What can hang from each mark
Z_975: Z_252
Z_275: Z_351
Z_351: Z_85
Z_816: Z_252
Z_252: Z_84 Z_85 Z_236 Z_743 Z_816 Z_975
Z_842: Z_451
Z_451: Z_975
Z_743: Z_252
Z_444: Z_252
Z_84: Z_252 Z_542
Z_85: Z_252 Z_351

Every row comes from one small tree of marks. The marks that hang from a mark follow it in brackets, in the order of their numbers. Every link used is in the known rows. Which tree was each row made from?
In the rows, 128 means zero.
Known rows
Z_842[Z_451[Z_975]]: [152 137  70 130 177 172 135  86 147 163 169 178 177 126 146 165 101 187
 113 174 193 131 129 143  64 169  98  32 172 138 197  41 109 136 157  27
  74 116  77 124  53 145 121 160  56 117 136 101 116 116 104 101  63 173
 143 136 136 146 125  84  89 154 168 160  87  66  94]
Z_84[Z_252[Z_85 Z_816 Z_975] Z_542]: [157  85 141 109 149 148 149  96 158  93  52  53  94 126 174 133 159  83
 149 137  50  62 123 191 149  91 114 164 106 154  80 187 152 152 183 187
 151 114 158 160 120 132 132  83 171 168 169 119 131 128 128  83 164  73
 105 127 115  87 107 116 104 132 108 110 122 111 129]
Z_85[Z_252]: [136 110  85 119 134 145 145 123  88 133 163 131 126 161 113 152  84 174
 129 111 122 183 174  62  61 155  91  82  56 172 122  68 130 132 154 107
  63 133  96  79 121 159 104 155 127 155 113 158 115  98  95 140 127  99
 162 148 169 125 107 206 118 170 157 149 117 128 149]
Z_351[Z_85[Z_252[Z_84 Z_743 Z_816 Z_975]]]: [109 122 161 106 107 132 124 102  94 145 144 128 115 147 112 107 123 122
 108 146  92 157 156  88 160 154 160 146  60 113 145 114 133 125 128 172
 110 129 125 112 151 145 130 134 103 138 118 170 132  96 141 150 166 106
 152 112 125 143 157 126 157 144 123 145 119 170 196]
Z_743[Z_252[Z_84[Z_542] Z_85 Z_236 Z_975]]: [140 130 137 148 131 126  70 184 134  88 108 106  63 128 124 139 142 110
 155  95  61 120 142 161 135 123 112 173 127 138  88 205 156 128 126 160
 127  90  88 172 136 102 126 130 186 101 157 114  54 178 131  91 142 115
 145 124 130 124  85 117 121 112 101  65 155 113 142]
Z_451[Z_975[Z_252[Z_85 Z_743 Z_816]]]: [118 155 131 135 160 128 165 106 118 145 130 158 183 125 119 147 114 135
 123 156 155 105  92 136 130  73 131 114 204 123 158 108  90 123 104  89
 129 160 135 158 120 159 120 143  91 109 103 101 177 163 148 136 106 180
 108 122  90 119 165 106 140 121 129 100 127 107 110]
Z_85[Z_252[Z_236 Z_975]]: [118 126 114 143 135 114 112 152  89 119 148 140 115 132 112 141 107 165
 132  85 120 163 149 111 104 136 104 100 113 147 111 123 137 135 124 124
  95 121 110  72 137 144 139 117 149 130  88 157 109 134 119 109 134  75
 151 137 169 138 109 181 113 136 131 120 133 137 134]
Z_842[Z_451]: [152 121  64 115 143 170 128  98 160 151 168 162 161 138 143 156 102 170
 117 151 182 143 152 134  67 192 100  51 124 144 180  60 123 135 172  40
  75 104  95 112  65 121 128 162  83 127 144 115 110  89  98 106  76 160
 141 141 154 135 110 109  88 162 172 171  97  73 104]
Z_975[Z_252[Z_84[Z_542] Z_236 Z_743 Z_816]]: [120 132 190 100 100 114 107 161 133 100  69 131 144  98 126 114 109 109
 141 144 102 111 138 143 170 116 147 167 127 107  95 176  90 111  87 179
 161 145 161 159 167 117 182 126 152 137 103 107 177 109 175 121  95 164
 117 110 115 144 139 109 160 108  90 123 143 146 136]
Z_275[Z_351[Z_85[Z_252[Z_84 Z_816]]]]: [106 108 110 120 102 142 172  70 116 168 170  89  94 161 139  98 116 163
 111 149 136 183 154  46 144 176 149 117   9 114 140  80 135 118 137 109
 128 167 105  93 102 154  38 134  58 164 158 172 126  54 109 154 190 132
 132 125 152 177 118 161 145 174 169 187  99 165 199]
Z_451[Z_975[Z_252[Z_743 Z_816]]]: [125 148 136 133 165 134 176 108 119 143 138 165 178 109 119 140  97 151
 123 163 173 120 113 130 126  83 129 100 188 119 152 101  83 116  97  82
 122 162 123 152 111 164 128 141  81 129 108 100 184 141 151 131  79 182
 124 126 103 143 152 114 138 125 132 114 115 104 115]
Z_351[Z_85[Z_252[Z_816 Z_975]]]: [113 123 117 116 110 132 147  99 106 143 163 126 117 158 114 121 122 151
 109 142 112 165 151  89 127 151 136 129  56 109 138 111 137 139 138 113
 103 138 118  94 124 163  91 141 106 146 125 159 132  84 134 139 163  99
 140 134 153 144 143 164 148 158 155 146 110 147 197]
Z_975[Z_252[Z_84 Z_743]]: [138 114 146 112 109 136 154 135 131 131 123 152 149 128  98 118  94 125
 131 134 147 127 156 117 132 133 148 117 109 134 119 130  84 104 109 136
 128 149 145 163 146 123 165 142 125 153 110 114 161 103 137 157  97 171
 138 119 119 131 138 128 157 117 108 128 126 136 131]
Z_444[Z_252]: [177 126  93 132 127 143 137 152 159 120 163 145  93 137 111 129 120 120
 134 123 158 157 167 117  73 140 117 122  99 131  99 110 150 140 152  90
 103 123 115 136 100 122 111 147 163 157 160 141 113 112  99 172  67 124
 154 171 177 144  95 175 108 131 171 150 130  81  95]
Z_842[Z_451[Z_975[Z_252[Z_84[Z_542]]]]]: [162 133  82 111 169 167 137  89 150 151 131 169 181 124 138 162  90 189
 119 193 169 109 132 158  83 165 104  46 160 138 174  59  80 137 147  56
  87 135  87 142  63 156 131 163  62 133 120  77 131  98 113 103  58 172
 138 129 142 148 131  69 107 142 146 151  77  78 107]
Z_451[Z_975]: [141 142  91 162 180 159 184 107 117 154 167 154 152 116 122 158 110 165
 131 150 181 143 122 117  75 118 107  55 161 136 162  61 117 125 143  48
  97 136  81 136  78 147  92 147  78 132 151 109 131 138 110 132  79 162
 160 141 117 140 110 136 119 146 166 133  95  85  98]
Z_351[Z_85[Z_252[Z_84 Z_236 Z_743 Z_975]]]: [118 116 155 130 103 121  99 116  95 152 151 137 107 140 104 113 127 128
 116 125  85 166 150  97 137 161 148 112  63 109 136 111 145 125 119 149
 114 122 120 111 151 133 126 114 110 126 110 159 119 108 139 150 166 104
 144 121 132 139 139 134 162 142 121 149 119 178 189]
Z_975[Z_252[Z_84 Z_85[Z_351] Z_816]]: [113 143 113  98  96 117 152 128 150 108 106 112 153 157 121 118 129 137
 127 150 149 105 111 110 150 113 137 180 133 129 110 155  80 132 107 134
 155 156 149 143 155 138 109 174 139 129 123 116 148 106 132 155 141 160
 108 116 126 111 168 120 158 104 122 112 138 148 136]
Z_84[Z_252[Z_85[Z_351] Z_236 Z_816]]: [129 106 128 138 124 123 115 107 155 106 119  77 108 140 180 128 160 121
 129 109  94 118 103 125 104  85 111 137 136 118  90 169 158 148 127 120
 158 123 159 134 140 119  91  95 162 126 180 139 125 142 130 107 169 117
  67 155 125  91 122 124 130 132 142 139 164 150 119]
Z_252[Z_236 Z_743 Z_816 Z_975]: [ 77 159 216 136 122  92  90 166 118 109 111 147 130  57 143  96 149  69
 127  93 132 113 108 176 223  99 164 187 209  97 139 202 151 104  83 190
 170  91 172 120 169  87 222  84 149  90  97 150 155 177 186  84 122 127
 117  99  86 152 141  88 108  99  88 107 173 132 108]
Z_351[Z_85[Z_252]]: [132 103  91 124 107 145 147  91 107 160 179 127 119 172 106 134 109 164
 116 139 109 187 164  66  75 164 118  83  24 121 137  72 144 137 148  76
  83 140 107  99 110 158  67 146  99 149 136 155 124  70 116 161 154 115
 142 150 163 130 123 187 157 179 170 168  98 146 196]
Z_975[Z_252[Z_236 Z_816]]: [118 147 126 125 109 112 142 158 145 101 128 144 157 123 127 136  98 157
 132 125 154 138 130 133 126 104 126 137 149  87  99 169  97 130  90  67
 145 161 149 132 133 139 126 138 152 131 116 107 175 102 164 107  90 163
  98 149 158 151 133 164 151 121 140 118 145 112 127]
Z_816[Z_252]: [175 125 108 132 152 155 146 167 129 136 152 131 128 156 125 146 119 132
 116 110 165 159 144  97  55 151 133 124 107 109 137  91 151 135 170 100
 114 159 111 117  99 131 108 137 154 153 171  89 117 115 100 136  89 112
 130 172 145 118  92 203 109 135 148 118 135  75 103]
Z_85[Z_351]: [127  98  60 130 115 130 188  93 154 150 181 104 118 124 129 103 132 161
 126 122 194 150 140  93  78 159  89  91  78 165 134  73 148 112 132  86
 115 104 106  97 107 127  57 156  88 149 162 133 112  77  95 171 118 141
 135 135 155 116  99 158 116 160 169 188 101 148 137]
Z_275[Z_351[Z_85[Z_252[Z_84 Z_743]]]]: [110  94 115 125  98 139 169  67 108 180 177 101  91 156 129  94 115 149
 113 139 130 183 156  51 143 177 146  98   5 125 147  69 145 104 134 118
 124 159 111  99 105 148  48 118  51 163 146 171 124  63 105 167 192 135
 130 120 142 165 114 158 144 178 159 190  98 175 199]

Which tree is each row?
[157 144 153 140 141 123  72 207 124 110  76 111 107 138 129 140 166  87
 130 102  99 103  96 155 124 140 149 186 156 101 120 164 152 148 160 192
 168 141 128 135 142  99 152 106 197 114 146  78  86 171 116 112 140  76
 124 140 117 106 110 141 119  84  90  71 146 107  90] | Z_816[Z_252[Z_84[Z_542] Z_85 Z_236 Z_975]]
[ 91 169 158 147 128 105 113 176 134  93 121 132 124  80 149 116 144 118
 132 103 154 125 113 167 187 106 143 176 198  85 123 207 142 130 103 128
 165 106 139 107 140 102 172 108 163 102 125 136 133 151 169  68 115 111
 132 122 129 167 124 124 110 101 125 103 157 103 105] | Z_252[Z_236 Z_816 Z_975]
[161 124 145 132 132 121 128 153 150 126 149 156  91 108 101 102 132  75
 129 107 149 124 159 156 143 122 145 150 138 136 113 139 154 120 129 155
 119 101 143 143 128 110 175 114 158 144 123 150 124 147 119 167  81 114
 151 138 141 139 112 132  96 108 122 130 142 102  92] | Z_444[Z_252[Z_743 Z_975]]
[ 72 157 190 133 103  92  54 156 118 118 106 132 152 109 152 124 167  52
 131  99  86 123  80 135 174  89 144 191 190 103 145 170 165 113 105 168
 166 101 187 133 177  76 173 108 160  54 109 159 148 201 163 114 167 153
  81 118  63  99 155 101 128 125 111 112 192 148 105] | Z_252[Z_85 Z_236 Z_743 Z_816]
[110 130 132 141 104  94  77 155 140 105  69  82  92 101 134 104 197  94
 151 107  95  74  80 181 178 140 118 178 152 150 109 181 150 133 128 213
 187  82 132 129 163  77 134 109 162  94 127 118  69 163 119 125 179  88
 137  91 107 102 121  76 132  87  85 111 122 173 114] | Z_252[Z_84[Z_542] Z_85[Z_351] Z_236 Z_975]
[154 139 159 123 122 119  92 162 141 117 116 144  92 129 100 106 162  49
 131 113 114 103 134 153 165 125 165 186 153 143 115 157 145 126 137 208
 139 100 147 161 155  89 185 125 176 122 122 157  96 179 109 180 125 109
 158 119 112 119 142  92 114  81  99 105 156 123  86] | Z_444[Z_252[Z_84 Z_85 Z_743 Z_975]]
[139 134 118 147 166 138 183 106 118 156 151 172 173 116 107 146  93 157
 127 152 173 124 120 132 102  92 123  68 175 130 153  84  88 115 105  64
 111 160 116 155 101 162 120 135  76 134 110  93 173 140 138 142  78 179
 128 132 107 133 140 123 139 131 134 119 106 104 113] | Z_451[Z_975[Z_252[Z_743]]]
[139 125 119 125  98 116 107 162 142 103  79 125 144 143 114 146 127 131
 153 129 101 108 116 146 119 121 119 131 122 121  92 160 101 136 121 116
 156 150 146 158 146 116 126 135 166 123 117  94 133 125 132 132 128 147
 112 132 136 112 127 139 167 110 111 106 124 132 124] | Z_975[Z_252[Z_84[Z_542] Z_85 Z_236]]
[ 89 146  93 112 108 117 144 106 147 120 133  88 143 148 152 117 166 113
 123 130 148 120  93 101 135 115 115 188 134 144 142 130 145 133 137 129
 142 111 145 109 138 117  79 167 125  99 150 150 125 133 115 147 172 141
 102 121 110  91 152 130 119 139 155 134 146 138 127] | Z_252[Z_85[Z_351] Z_816]
[152 149 112 155 120  99  83 180 156 108 138 146  92 130 110 127 159  88
 138  90 131 120 114 166 124 105 129 162 174 110  94 172 162 149 127 114
 145 108 142 134 132 103 136 114 201 105 126 140  95 180 114 147 115  97
 124 160 158 127 115 143 107  93 138 102 158 100  75] | Z_444[Z_252[Z_85 Z_236 Z_975]]
[119 147 143 110  98 110 102 165 144  87  65 116 150 135 131 139 131 122
 145 142  94 101 108 145 153 109 134 181 141 107  91 187  90 139 106 143
 168 152 154 157 158 119 138 144 174 116 117 102 149 124 154 117 130 148
 105 125 129 124 147 124 163 102 110  97 142 135 125] | Z_975[Z_252[Z_84[Z_542] Z_85 Z_236 Z_816]]
[102 129 180 159 123  98  99 159 120 135 134 159 120  68 118 107 142  80
 137  73 138 123 121 178 175 117 145 121 184 115 143 167 162  97  98 151
 151  81 156 124 151  80 204  71 139  97  97 137 129 178 154 102 120 124
 130 112  96 133 113 109 112 111  91 119 149 134 102] | Z_252[Z_236 Z_743 Z_975]
[132 105 160 102 137 135 117 130  75 125  98 122 107 120 108 118 108 116
 135 120  78 128 171 111 149 158 124 130  67 191 122 105 124 110 145 242
  92 109 113 105 160 137 185 125 128 155  84 161 112 118 114 140 141  75
 186  94 122 124 121 131 115 135  83 127 116 162 151] | Z_85[Z_252[Z_84[Z_542] Z_743 Z_975]]
[108 137 112 151  94 107  72 151 134 120 120 103 113 130 134 122 177 120
 141 106 121 129  87 106 111 150 117 143 140 133 120 133 147 131 119 145
 160 103 121 123 159  74  97 139 151  77 150 138  72 155 105 154 170 137
 125 122 111 101 128 104 151 110 127 136 144 175 106] | Z_252[Z_84 Z_85[Z_351] Z_236]
[161  45 141 116 135 129 146  71 154 130  69  58  87 115 157 107 164  66
 148 119  52  55 119 191 145  97 103 130  89 186  91 153 168 121 164 215
 149  93 171 162 135 119 133  60 142 166 152 116 128 135 113 127 177  82
  92 115  96  54 100 102 109 138  84 138 113 159 140] | Z_84[Z_252[Z_85[Z_351] Z_743 Z_975] Z_542]
[155 137  70 119 168 160 146  87 152 158 161 183 191 134 134 166  89 198
 110 178 194 121 129 149  75 155 103  36 180 132 186  57  84 138 140  18
  84 137  94 132  61 161 121 163  59 125 119  84 138 108 117 103  59 179
 122 137 146 147 139  85 103 145 160 149  88  72 101] | Z_842[Z_451[Z_975[Z_252]]]
[108 135 164 120 100 101 125 151 135 114 120 151 163 109 121 119 104 122
 128 120 140 130 130 137 153  95 142 146 156  93 110 167 102 111  74 110
 151 149 171 141 155 128 163 121 143 121  94 117 195 122 175 117  96 172
  87 131 126 138 144 138 149 122 117 120 157 133 130] | Z_975[Z_252[Z_236 Z_743 Z_816]]
[104 157 162 118 131 118  88 168  79  94 110 127 115 122 130 128 114 153
 126 111 101 151 148  96 156 139 134 162 125 134 107 153 111 137 113 191
 116 128 109  83 167 137 169 138 160 127  97 169 107 131 137  98 141  78
 170 113 151 163 137 137 125 111 110 110 148 152 137] | Z_85[Z_252[Z_84 Z_236 Z_816 Z_975]]
[121 122 141 113  99 132 100 118 102 131 129 110 106 147 129 128 124 151
 122 154  71 175 156  81 114 166 129 129  31 102 116 109 139 143 134 137
 109 138 111 107 135 144  90 137 121 140 137 155 124  73 137 137 155 107
 141 139 155 147 132 153 165 160 149 159 112 165 199] | Z_351[Z_85[Z_252[Z_84[Z_542] Z_236 Z_816]]]
[129 130 154 144 129  90  84 177 124 140 125 127 123 129 120 113 169  76
 109  73 134 111  80 148 132 112 150 177 183 110 147 144 172 122 115 175
 169 128 163 113 156 104 149  88 165  96 118  95 117 193 125 134 153  94
  76 137 100  80 130 139 108  95  87  90 168 140  98] | Z_816[Z_252[Z_85[Z_351] Z_236 Z_743 Z_975]]
[147 104 142 133 153 154 174 107 151 103 121  95 101 122 165 124 129 122
 126 121 126 111 145 151 135  94 138 129 133 126  98 177 136 139 152 132
 134 127 142 142 118 133 141  95 152 174 177 137 135 120 136  86 129  99
 123 143 130 128 116 126 110 122 132 119 141 104 120] | Z_84[Z_252[Z_816 Z_975]]
[145 142 105 140 161 147 166 114 123 137 114 143 164 134 113 159 114 157
 137 168 145 101 106 138 103 105 114  92 165 137 138  96  81 134 129  88
 125 160 103 167 103 155 100 150  98 129 122  83 144 141 122 138  99 164
 139 127 109 124 140 113 148 120 130 106  95 105 110] | Z_451[Z_975[Z_252[Z_84[Z_542] Z_85]]]
[ 95 148 202 112 125 108  72 161  68 106 103 135 118 107 126 113 116 119
 122 107  86 144 148 102 182 131 152 170 132 142 120 151 121 118 101 236
 120 115 132  91 187 129 204 120 151 117  75 177 124 150 154 108 147  87
 160  96 117 151 147 110 125 112  84 112 163 171 139] | Z_85[Z_252[Z_84 Z_236 Z_743 Z_816 Z_975]]
[137 145  86 150 163 138 179 109 127 148 148 157 177 142 109 162 111 164
 130 152 170 117 101 133  90  85 110  77 184 129 151  93  88 133 121  40
 118 164 113 154  93 162  89 151  94 120 119  88 155 150 124 139 100 172
 120 142 116 121 145 134 143 127 147 102 105  95 105] | Z_451[Z_975[Z_252[Z_85]]]
[114  94  84 131 101 139 185  62 121 180 190  96  93 164 130 105 111 167
 116 137 145 189 152  53 120 173 130  86   7 122 144  68 145 115 144  75
 118 164 106  88  88 159  22 124  52 167 153 165 125  55  99 158 188 128
 122 136 164 165 103 185 136 189 181 192  91 158 198] | Z_275[Z_351[Z_85[Z_252]]]
[145 150  83 115 171 159 144  91 151 150 153 180 193 133 142 162  89 191
 107 186 190 119 124 149  91 147 110  57 187 124 188  70  83 140 132  30
  89 140  98 130  66 163 127 167  63 120 119  90 149 109 127  96  60 180
 120 135 141 152 148  78 101 140 159 145  96  72 103] | Z_842[Z_451[Z_975[Z_252[Z_816]]]]
[119 111 188 143 134 112  98 121 138 108  97 104 112 113 167 121 161  65
 127  92  74  92 101 174 170  65 149 159 184 114 106 206 159 134 120 176
 168 108 187 154 163 104 175  58 174 115 143 145 139 189 156  85 177 106
  76 130  85  93 140  88 119 106  92 100 182 141 106] | Z_84[Z_252[Z_85 Z_236 Z_743 Z_816 Z_975]]
[123 115 109 115 115 120 137 119 144 116  77  77  96 125 125 103 185  91
 146 129 112  65 100 164 175 150 122 180 117 183 124 151 137 129 160 220
 160  87 120 137 146  96 126 139 135 125 139 120  69 140  91 153 181  90
 161  81 101  91 130  82 123  99  92 115  99 154 124] | Z_252[Z_84[Z_542] Z_85[Z_351] Z_975]
